Each row comes from the steps of one path. Every step used is in the known rows, and no mark comes twice. Write the path behind each row, first mark first.
Known rows:
sepu > kego > sibep: [ 2.16 -0.17  0.95 -0.86 -0.34 -0.99  1.11  0.33 -1.29 -0.32 -0.19  0.14
  0.96 -3.71  0.01  2.54 -0.25 -0.98 -0.02]
tufot > sepu: [ 0.02  0.72 -1.72  0.03 -0.66 -0.55  1.38  0.97 -0.75  1.06  0.06  0.81
 -0.74  1.22 -0.21  0.09 -1.63  0.60 -1.42]
vobutum > tufot > sepu > kego > sibep: [ 4.90  1.73 -2.79 -1.18 -0.17 -1.90  1.07  2.23 -1.61  1.93 -0.17  0.69
  0.17 -4.49 -0.95  3.31 -2.69 -1.01 -1.45]
loged > vobutum > kego > sibep > tufot: [ 5.31  0.68 -1.36 -1.08 -0.81 -1.17  1.75  3.53 -2.43  1.11 -1.73  2.33
 -0.07 -4.11  1.31  1.45 -0.98 -0.36  1.78]
milu > kego > sibep > tufot > sepu > zeril: [ 4.20  2.07 -2.69 -1.45  0.48 -1.05  0.20  1.40  1.19  1.17 -2.27  0.45
  0.50 -2.35 -0.64  2.42 -1.56 -1.17 -0.24]
sibep > zeril > vobutum: [-3.38  1.26 -2.23 -1.66  0.19  0.07  1.34 -0.19 -0.73  2.89  0.79 -0.71
  0.35 -1.17  0.33 -0.76  1.72 -2.45 -1.80]
tufot > sepu > zeril > vobutum: [ 0.59  0.52 -2.50 -0.02 -0.31 -1.48  3.24  0.40 -1.09  3.92 -0.21  2.37
 -0.03 -0.48 -1.68  1.84 -0.68 -2.46 -2.98]
zeril > vobutum: [-1.13 -0.93 -0.72 -0.51  0.10 -1.33  0.77 -0.10 -1.51  2.75  0.24 -0.12
  0.31 -1.14 -0.85  0.31  1.32 -2.05  0.14]
tufot > sepu > loged > vobutum > kego: [ 4.45  1.75 -5.32 -1.83 -2.81 -2.50  3.05  4.27 -1.86  3.37 -0.42  4.51
 -2.28 -2.17  0.99 -0.66 -3.55 -0.65 -3.64]
tufot > sepu > kego > sibep > loged > vobutum: [ 5.60  0.23 -3.13 -2.00 -3.67 -1.88  4.13  3.11 -2.33  1.33  0.07  2.05
 -0.21 -3.16  0.95  2.39 -3.29  0.17 -0.10]
sepu > kego > sibep > loged > vobutum: [ 5.55 -0.40 -1.37 -2.02 -2.92 -1.33  2.71  2.15 -1.50  0.36  0.03  1.22
  0.51 -4.37  1.15  2.35 -1.61 -0.49  1.38]
vobutum > tufot: [ 2.75  1.26 -2.06 -0.36  0.80 -0.39 -1.41  0.90  0.45  1.28 -0.02 -0.33
 -0.02 -1.90 -0.79  0.63 -0.73 -0.60  0.10]
vobutum > kego > sibep > zeril: [ 0.18  2.56 -1.85 -0.80  1.33  1.18  2.01  1.52 -0.67  0.29  0.28  0.76
  0.26 -3.22  1.57  2.12  0.13 -1.54 -1.49]
loged > vobutum > kego > sibep: [ 4.01 -0.54 -0.87  0.04 -1.45 -0.31  3.02  2.70 -2.73 -0.03 -0.87  2.36
  0.44 -3.33  0.56  2.41 -0.50 -0.73  0.24]
vobutum > kego > sibep: [ 2.54  0.42 -0.31  0.35  1.29 -0.24  1.43  1.60 -1.40  0.20 -0.25  1.34
  0.20 -3.21  0.34  3.15 -0.29 -1.15  0.36]
sibep > loged: [ 2.02  0.64 -1.80 -0.96  0.12 -0.28  0.09  0.77  1.04  0.96  0.86 -0.01
 -0.71 -0.46  0.93  0.37 -1.13  0.19  1.51]
kego > sibep: [-0.43 -1.37  1.52  0.38  0.31 -0.94  1.15  0.49 -1.28 -1.23  0.06 -0.45
  0.93 -1.42  0.57  2.54  0.47 -0.63  1.17]
zeril > vobutum > tufot > sepu > kego: [ 4.26  2.16 -5.21 -2.13 -0.37 -2.29  0.69  1.61 -1.81  5.91 -0.05  1.12
 -0.49 -4.14 -2.28  1.00 -1.86 -2.46 -2.53]
zeril > vobutum > kego > sibep > loged: [ 3.43  0.11 -2.86 -1.09  1.59 -1.79  2.27  2.13 -1.88  3.93  0.75  1.26
 -0.23 -4.75  0.47  3.79 -0.04 -3.06  1.98]
milu > kego > sibep > zeril > vobutum: [-2.23  0.72 -2.56 -2.39  0.42  0.11  0.30 -0.16 -0.26  1.70 -0.23 -2.58
  1.74 -3.52 -0.26  1.15  2.63 -3.47 -0.35]
kego > sibep > loged > vobutum > tufot: [ 5.74 -0.40 -2.80 -1.05 -1.49 -1.57  1.42  3.31 -1.06  0.64  0.31  0.31
  0.55 -4.08  0.85  2.98 -1.62 -0.59  2.63]
loged > vobutum > tufot: [ 4.17  0.32 -2.53 -0.55 -1.95 -0.38  0.18  2.06 -0.87  0.89 -0.66  0.72
  0.30 -2.16 -0.61 -0.07 -1.04 -0.17 -0.08]
sibep > zeril > vobutum > tufot: [-0.74  2.47 -4.23 -1.95  0.91 -0.29  0.00  0.75 -0.31  4.11  0.76 -0.93
  0.35 -3.14 -0.46 -0.08  0.97 -2.99 -1.72]
zeril > vobutum > tufot: [ 1.68  0.23 -2.73 -0.78  0.99 -1.67 -0.64  0.83 -1.08  4.02  0.17 -0.38
  0.30 -3.10 -1.59  0.94  0.61 -2.60  0.18]

Which path is each row?
[ 6.89  2.36 -4.73 -2.11 -0.02 -2.15  1.18  2.98 -0.53  2.91  0.68  0.74
 -0.56 -4.95  0.04  3.66 -3.81 -0.88  0.07]  vobutum > tufot > sepu > kego > sibep > loged
[ 3.00 -1.62 -0.77 -0.79 -2.31 -1.18  2.81  2.27 -1.51 -0.57  0.34  0.57
  0.59 -2.16  1.58  2.36 -0.85 -0.03  2.57]  kego > sibep > loged > vobutum
[ 0.92  0.71 -1.85 -2.13 -0.17 -4.99  1.02  3.36 -1.28  2.30 -0.22  1.21
 -1.42 -2.43  2.41  1.06 -2.48 -0.70 -0.03]  kego > sibep > tufot > sepu > loged
[ 5.85  0.31 -4.51 -1.10 -2.20 -2.05  2.88  4.24 -1.89  1.61  0.34  1.16
 -0.19 -2.89  0.66  3.12 -3.36 -0.03  1.19]  kego > sibep > loged > vobutum > tufot > sepu
[-1.11  1.69 -1.84 -1.84  0.28  1.40 -0.43  0.02  1.21 -1.12 -0.50 -2.47
  1.43 -2.38  0.55  0.82  1.35 -1.49 -0.47]  milu > kego > sibep > zeril
[ 2.84  1.16 -3.96 -2.80 -3.28 -4.04  1.46  3.94 -1.44  3.11 -0.87  2.63
 -2.16 -1.20  1.92 -2.20 -3.19  0.30 -1.24]  sibep > tufot > sepu > loged > vobutum
[ 0.60 -0.16 -0.76 -0.11  0.40 -1.00  1.83 -0.60 -0.31  2.85 -0.17  1.44
  0.68 -1.65 -1.50  1.71  1.01 -3.03 -1.53]  sepu > zeril > vobutum
[ 4.44  0.80 -2.42 -0.32 -1.81  0.68  1.90  2.26 -1.40  1.10 -0.96  2.85
 -0.44 -1.95  0.02 -0.22 -0.96 -0.14 -0.92]  loged > vobutum > kego
[-0.47  2.98 -4.18 -1.72  1.13  0.73  1.69  0.94 -0.91  4.40  0.47  1.14
 -0.45 -2.91  0.13 -0.26  0.96 -2.94 -2.56]  sibep > zeril > vobutum > kego
[ 4.46  1.38 -1.52 -0.88  2.34 -2.11  2.01  1.82 -1.44  4.38 -1.30  2.78
  0.42 -5.52 -0.31  3.84  0.27 -3.75  0.29]  sepu > zeril > vobutum > kego > sibep > tufot
[ 2.79  1.85 -3.75 -0.27  0.14 -0.88 -0.01  1.95 -0.28  2.22 -0.02  0.61
 -0.72 -0.77 -1.02  0.75 -2.49  0.03 -1.39]  vobutum > tufot > sepu
[ 1.45 -0.58 -1.08 -0.18  1.45 -1.53  2.18  1.44 -2.97  2.92 -0.06  1.23
  0.54 -4.38 -0.45  3.37  1.04 -3.18  0.40]  zeril > vobutum > kego > sibep
[ 2.56  1.32 -2.60 -1.84  0.16 -1.37 -0.91  1.86  0.06  1.03 -1.81 -1.10
  0.16 -1.91  0.08  0.92 -1.19 -0.13  1.44]  milu > kego > sibep > tufot > sepu
[ 3.89  2.45 -3.72 -2.24  0.84 -4.26  1.32  4.45 -1.43  3.69 -0.58  2.99
 -2.19 -4.19  2.17  1.54 -3.23 -1.27 -0.88]  vobutum > kego > sibep > tufot > sepu > loged
[ 1.68  0.92 -4.49 -0.77  0.24 -2.16  0.77  1.79 -1.81  5.00  0.22  0.48
 -0.51 -1.91 -1.76  1.00 -1.12 -2.02 -1.25]  zeril > vobutum > tufot > sepu
[ 3.48  0.96  0.45 -1.94  0.35 -1.89 -0.17  1.15 -1.01  0.93 -1.00  0.14
  0.37 -4.45  0.80  1.55 -0.69 -0.70  1.44]  sepu > kego > sibep > tufot
[ 6.39  1.50 -4.22 -1.24 -1.62  0.44  2.00  2.98 -0.43  2.13 -0.12  2.84
 -1.18 -2.37  0.88  0.27 -2.15 -0.01  0.51]  sibep > loged > vobutum > kego
[-3.85 -0.11 -0.68 -1.28  0.49 -0.91  2.51  0.26 -2.07  1.61  0.83 -1.17
  1.29 -2.60  0.86  1.85  2.19 -3.05 -0.62]  kego > sibep > zeril > vobutum
[-0.63  3.08 -6.08 -2.04  0.30 -0.74  1.39  1.80 -1.04  5.18  0.76 -0.12
 -0.42 -1.99 -0.68 -0.02 -0.78 -2.40 -3.10]  sibep > zeril > vobutum > tufot > sepu
[ 2.38 -0.17 -2.35 -2.38 -2.93 -4.96  2.61  4.42 -2.65  1.94 -0.82  2.19
 -1.09 -2.63  2.51  0.41 -2.72 -0.29 -0.11]  kego > sibep > tufot > sepu > loged > vobutum
[ 2.76  2.14 -5.04 -1.74 -0.24 -3.46 -0.22  2.99  0.08  3.43  0.56  1.41
 -1.81 -2.18  0.24  0.14 -3.28 -1.13 -2.65]  vobutum > tufot > sepu > loged
[ 3.48 -0.18 -2.31 -1.17 -2.65 -0.28  1.67  1.84 -0.28  0.66  0.19  1.02
 -0.38 -0.67  1.11 -0.21 -1.31  0.61  1.41]  sibep > loged > vobutum
[ 2.54  3.87 -4.44 -2.32 -0.20 -0.49  1.70  2.21 -0.95  1.99  0.36  0.11
  0.28 -4.51  0.26  2.26 -2.27 -1.38 -3.31]  vobutum > tufot > sepu > kego > sibep > zeril
[ 1.38  1.79 -2.20 -1.06 -0.06 -1.43  0.09  1.81 -0.44  2.27 -0.79  0.81
 -1.29  0.47  0.65 -0.96 -2.15  0.97  0.10]  sibep > tufot > sepu
[ 3.92  2.17 -2.57 -0.82  1.19 -1.66  1.55  3.44 -1.90  2.38 -1.05  2.19
 -1.08 -2.72  0.96  2.14 -2.45 -0.19  0.42]  vobutum > kego > sibep > tufot > sepu
[ 4.38  2.65 -3.78  0.01  0.42 -0.56  1.10  1.48  0.86  2.32 -0.41  2.12
 -0.25 -1.25 -1.68  2.19 -2.78 -0.98 -3.08]  vobutum > tufot > sepu > zeril
[ 4.64 -0.79 -2.66 -1.85 -2.35 -0.22  0.66  1.82  0.16 -0.63 -0.82 -0.89
  1.06 -2.98  0.47  1.57 -0.46 -0.55  2.77]  milu > kego > sibep > loged > vobutum
[ 1.65  1.95 -3.54 -2.52 -1.92 -1.52  3.42  3.62 -1.61  1.29  0.17  2.65
 -0.51 -4.92  2.86  0.82 -0.94 -2.21 -2.87]  sepu > loged > vobutum > kego > sibep > zeril
